In the rows, 128 means zero.
Known rows, with every step that occurs:
j, f: [136, 142, 125, 126, 126, 118, 126, 134, 122, 129, 129, 116, 129, 147, 125,
 118, 127, 122, 116, 138, 141, 129, 132, 133]
f, a, b: [123, 121, 130, 135, 127, 118, 143, 104, 125, 122, 138, 136, 135, 146, 129,
 141, 124, 129, 102, 129, 126, 129, 148, 138]
j, f, l, b: [155, 123, 122, 128, 147, 147, 114, 123, 132, 115, 150, 125, 131, 134, 111,
 147, 131, 123,  98, 129, 141, 138, 116, 145]
j, b, a, e, x, f: [116, 107, 136, 138, 132,  93, 145, 118, 136, 123, 147, 115, 127, 201, 137,
 133, 126, 165, 128, 106, 127, 158, 136, 148]
a, b, l: [123,  99, 129, 134, 141, 128, 121, 113, 127, 128, 164, 127, 133, 127, 119,
 148, 130, 124, 109, 127, 134, 132, 133, 140]
f, l: [135, 120, 135, 130, 137, 140, 129, 117, 130, 108, 124, 128, 133, 122, 128,
 145, 136, 127, 120, 124, 128, 127, 115, 139]
x, b: [132, 107, 132, 129, 133, 110, 122, 124, 135, 132, 137, 134, 138, 140, 141,
 128, 117, 145, 115, 122, 126, 133, 140, 131]
e, x, f: [117, 116, 138, 127, 128, 110, 132, 119, 149, 124, 144, 120, 130, 175, 138,
 129, 132, 155, 125, 108, 129, 142, 133, 132]
a, b: [131, 113, 128, 127, 135, 112, 123, 106, 124, 131, 153, 126, 131, 142, 120,
 144, 125, 124, 116, 126, 132, 126, 145, 129]
e, x, f, l: [126, 110, 142, 130, 137, 127, 131, 109, 147, 106, 137, 120, 136, 160, 135,
 147, 139, 147, 118, 107, 129, 139, 119, 142]
b, l: [120, 113, 130, 135, 136, 141, 125, 133, 130, 125, 145, 129, 130, 116, 126,
 135, 133, 127, 119, 128, 130, 134, 121, 138]
e, x, f, l, b, a: [135, 108, 123, 150, 148, 142, 132, 127, 130, 116, 160, 139, 132, 155, 129,
 140, 127, 150, 110, 117, 129, 154, 108, 152]
l, b, a, e, x: [109, 103, 121, 134, 146, 103, 155, 120, 134, 119, 140, 122, 127, 180, 117,
 140, 132, 149, 143, 112, 118, 152, 127, 143]
e, x, b: [119, 100, 139, 125, 138,  95, 134, 120, 147, 125, 143, 132, 137, 161, 137,
 131, 123, 148, 127, 114, 118, 132, 139, 132]
x, f, a, b, l: [117, 102, 133, 142, 133, 131, 132, 109, 132, 121, 159, 132, 137, 144, 133,
 144, 129, 140,  89, 123, 134, 144, 138, 148]
k, j, b, a, e, x, f: [118, 113, 138, 142, 124,  98, 141, 124, 134, 133, 144, 109, 124, 190, 133,
 127, 123, 161, 127, 111, 127, 152, 138, 144]
x, e: [119, 123, 125, 113, 139, 119, 139, 136, 134, 127, 126, 124, 130, 143, 134,
 121, 125, 136, 143, 116, 119, 145, 130, 133]
j, k: [143, 151, 148, 142, 120, 138, 117, 135, 123, 128, 134, 117, 122, 120, 121,
 128, 124, 120, 134, 132, 141, 138, 127, 129]
f, a, e, x: [ 95, 114, 133, 127, 132,  97, 169, 112, 142, 109, 111, 119, 131, 181, 126,
 137, 137, 148, 140, 112, 113, 142, 137, 140]
x, f: [129, 121, 131, 131, 124, 126, 120, 122, 137, 131, 141, 122, 131, 153, 142,
 125, 126, 151, 113, 115, 136, 144, 134, 131]

Rows:
[105,  97, 135, 128, 137,  85, 155, 111, 147, 117, 125, 128, 140, 184, 140,
 136, 124, 161, 124, 109, 114, 145, 147, 141]
f, a, e, x, b
[122, 119, 132, 143, 124, 133, 130, 120, 123, 132, 151, 124, 134, 131, 119,
 137, 126, 123,  92, 139, 137, 130, 138, 147]
k, j, f, a, b, l
[122, 107, 110, 140, 144, 122, 141, 124, 118, 126, 135, 126, 128, 162, 123,
 137, 124, 147, 127, 120, 128, 160, 129, 146]
l, b, a, e
[135,  96, 127, 127, 152, 132, 123, 108, 148, 110, 154, 118, 131, 168, 117,
 160, 134, 150, 107, 102, 132, 152, 123, 147]
a, e, x, f, l, b
[119, 114, 131, 139, 133, 127, 136, 115, 124, 121, 152, 130, 136, 141, 125,
 140, 129, 126,  91, 134, 135, 137, 137, 149]
j, f, a, b, l
[117,  99, 126, 136, 141, 108, 139, 118, 142, 123, 152, 118, 130, 197, 132,
 136, 129, 167, 123, 102, 128, 162, 133, 144]
l, b, a, e, x, f
[127, 100, 115, 144, 148, 128, 138, 114, 124, 119, 141, 123, 132, 172, 129,
 144, 127, 158, 116, 112, 132, 167, 125, 153]
x, f, l, b, a, e
[105,  83, 135, 130, 147, 105, 137, 118, 145, 120, 149, 124, 138, 158, 130,
 143, 131, 152, 124, 111, 122, 146, 134, 145]
a, e, x, b, l
[110,  92, 135, 123, 142,  82, 142, 111, 147, 123, 135, 121, 137, 181, 135,
 139, 125, 157, 134, 107, 117, 141, 145, 135]
a, e, x, b
[105, 117, 126, 133, 124, 112, 156, 110, 132, 116, 109, 119, 134, 180, 142,
 132, 127, 160, 114, 111, 127, 157, 145, 145]
x, f, a, e
[143, 111, 117, 152, 145, 152, 125, 129, 123, 119, 157, 142, 132, 141, 131,
 138, 125, 147, 102, 123, 134, 156, 110, 152]
x, f, l, b, a
[144, 115, 116, 150, 146, 153, 129, 132, 119, 118, 149, 145, 131, 128, 125,
 139, 126, 137, 109, 130, 129, 148, 107, 149]
f, l, b, a
[115, 112, 136, 135, 128, 107, 146,  98, 137, 119, 149, 129, 137, 178, 133,
 141, 127, 147, 100, 116, 127, 139, 150, 140]
e, x, f, a, b
[126, 105, 142, 141, 141, 112, 143, 110, 134, 106, 141, 119, 132, 181, 136,
 149, 134, 156, 121, 107, 127, 154, 121, 156]
j, b, a, e, x, f, l
[118, 105, 138, 129, 140, 117, 137, 103, 146, 105, 132, 112, 135, 174, 134,
 151, 140, 154, 124, 101, 128, 147, 125, 145]
a, e, x, f, l
[117, 103, 135, 139, 142, 118, 144, 108, 137, 104, 135, 119, 136, 177, 138,
 146, 138, 158, 124, 105, 126, 154, 119, 150]
b, a, e, x, f, l
[ 99, 108, 126, 135, 141,  96, 161, 121, 132, 119, 126, 121, 128, 181, 124,
 134, 135, 150, 152, 114, 117, 148, 129, 140]
b, a, e, x
[107, 106, 133, 125, 133,  99, 140, 112, 146, 123, 136, 108, 130, 196, 135,
 135, 133, 163, 132,  99, 128, 151, 140, 136]
a, e, x, f
[136, 116, 136, 133, 135, 138, 121, 112, 137, 113, 135, 124, 135, 144, 138,
 142, 134, 144, 108, 113, 134, 141, 120, 142]
x, f, l
[118, 112, 126, 137, 143, 109, 149, 124, 131, 120, 137, 110, 128, 177, 112,
 140, 134, 141, 133, 120, 125, 145, 124, 148]
k, j, f, l, b, a, e, x
